Each row was made from one small tree. The marks that hang from a mark follow it in brackets, in alphabetical order. Every link used is in the known rows. Write each row's tree.
(in the rows, 128 means zero)
Known rows
S(P X(J)): [ 93  53 129 107 151 122 168  93 146 151 137 111 151  90 138  74 140 184
  96]
Q(X): [130  96 129 162 144 125 176 111 130 107 118 121 137 147 149 116 123 158
 107]
Q(P X): [150  98 148 144 146 138 188  95 135  99 109 150 132 123 142 105 132 145
  99]
B(X(J)): [106 133 120 140 127 106 166 132 141 106 120  94 168 141 121 111 144 159
 126]
Q(P(B J(X) S)): [145 101 156 148 128 114 197  97 165 132 115 108 144 141 120 131 163 189
 120]
Q(P(J) X): [157 102 153 143 144 144 201  90 144 105 113 134 125 128 129 109 142 167
 111]
J(X(S(P(B)))): [ 82 112 144 167 141 101 165 101 146 135 116 117 167 122 152 140 150 186
  90]
B(P(S)): [ 89 107 144 154 106  90 178 130 149  99 121 103 133 138 133 148 160 167
 111]
B(P(S) X(J)): [ 87 138 123 140  98  77 172 150 133  86 117  86 169 153 132 145 175 173
 122]
X(J S(P(B))): [ 69 108 106 127 131 109 187  95 176 116 118 128 161 116 118  85 173 155
  93]
P(B(X(J)) S): [131 109 110 149 112  76 180 126 147 116 116  81 170 181 136 128 168 174
 126]
Q(X(J)): [119  99 112 148 145 136 177 121 140 110 120 123 154 150 135  97 126 159
 114]
P(J S): [120 109 133 149 125 115 187 112 150 135 131  85 143 157 106 148 168 191
 130]
X(J(P) S): [ 73 128 109 142 141 122 181 119 165 111 119 142 190 103 115 108 168 155
  91]
J(P(S) X): [111 109 150 168 145 104 150 129 129 151 109 121 204 120 155 174 145 216
  80]
X(J(P(B)) S): [ 84 120 108 145 135 111 189 115 176 111 115 133 185 114 121 101 168 161
  94]
P(B J): [140  88 144 159 119 103 208  98 187 128 122  69 114 157 115 106 144 196
 137]
J(P X(S)): [ 91 125 151 177 150 108 159 116 140 133 110 135 201  99 156 161 149 199
  73]

Write each row's tree
[ 99  95 148 151 112  97 192 124 148 112 137  80 131 136 132 146 170 196
 127]
B(P(J S(X)))
[ 75 117 145 165 145 109 159 103 139 135 119 123 170 114 147 143 149 181
  90]
J(X(S(P)))
[112 116 141 160 132 116 175 119 141 149 130  82 165 162 119 166 164 213
 129]
P(J(X) S)
[116  65 127 137 153 122 178 120 154 139 140 103 169 109 140  85 133 181
 115]
S(X(J(P(B))))
[142  92 131 156 114  93 204 105 170 134 125  68 135 179 118 135 170 202
 134]
P(B J S)
[ 91 114 153 160 108  95 183 131 151 116 124  84 141 146 129 165 166 205
 121]
B(P(J(X) S))
[100  89 155 132 134 113 173  85 156 150 115 101 131 111 125 124 144 211
  92]
S(P(J(X)))
[118  83 143 130 120  82 177  85 155 124 104  99 127 123 145 105 145 184
  86]
S(P(B(X)))
[136  88 139 155 128  89 178 114 155 128 105 113 167 130 145 140 153 192
  84]
J(P(B S))
[ 95 111 147 152 102  94 191 125 157 106 125  85 126 144 120 152 169 189
 123]
B(P(J S))
[116  77 153 136 127  97 184  79 171 150 109  89 125 126 134 114 146 219
  95]
S(P(B J(X)))
[130 108 142 159 127  84 182 110 154 108 102 112 167 117 151 130 153 185
  84]
J(P(B(X(S))))
[111 131 125 138 129 104 165 132 139 109 112 102 181 128 128 118 146 173
 110]
B(X(J(P)))
[ 78 151 141 161 102  72 181 128 133  64 115  99 150 128 149 150 177 156
 110]
B(P X(S))
[172  89 149 147 136 128 212  86 157 105 108 122 119 143 138 100 143 175
 114]
Q(P(B J) X)
[123  85 141 147 143 107 167 118 133 135 122 120 180 107 148 143 151 190
  85]
J(P(S(X)))
[133 121 135 162 115  85 208  99 168 106 118  65 135 161 127 122 168 191
 135]
P(B(X(S)) J)
[117 100 124 155 138 112 193  85 139 103 113 125 138 140 155 117 157 170
  91]
Q(X(S(P(B J))))
[ 85 154 145 160  99  76 196 122 141  70 119  82 142 134 135 153 186 179
 121]
B(P(J) X(S))
[165  85 146 150 139 123 199  90 149  99 105 139 126 137 151  96 133 153
 102]
Q(P(B) X)
[ 87 150 112 146 128 103 174 125 138  94 121 107 179 136 125 118 166 147
 120]
B(X(J S))
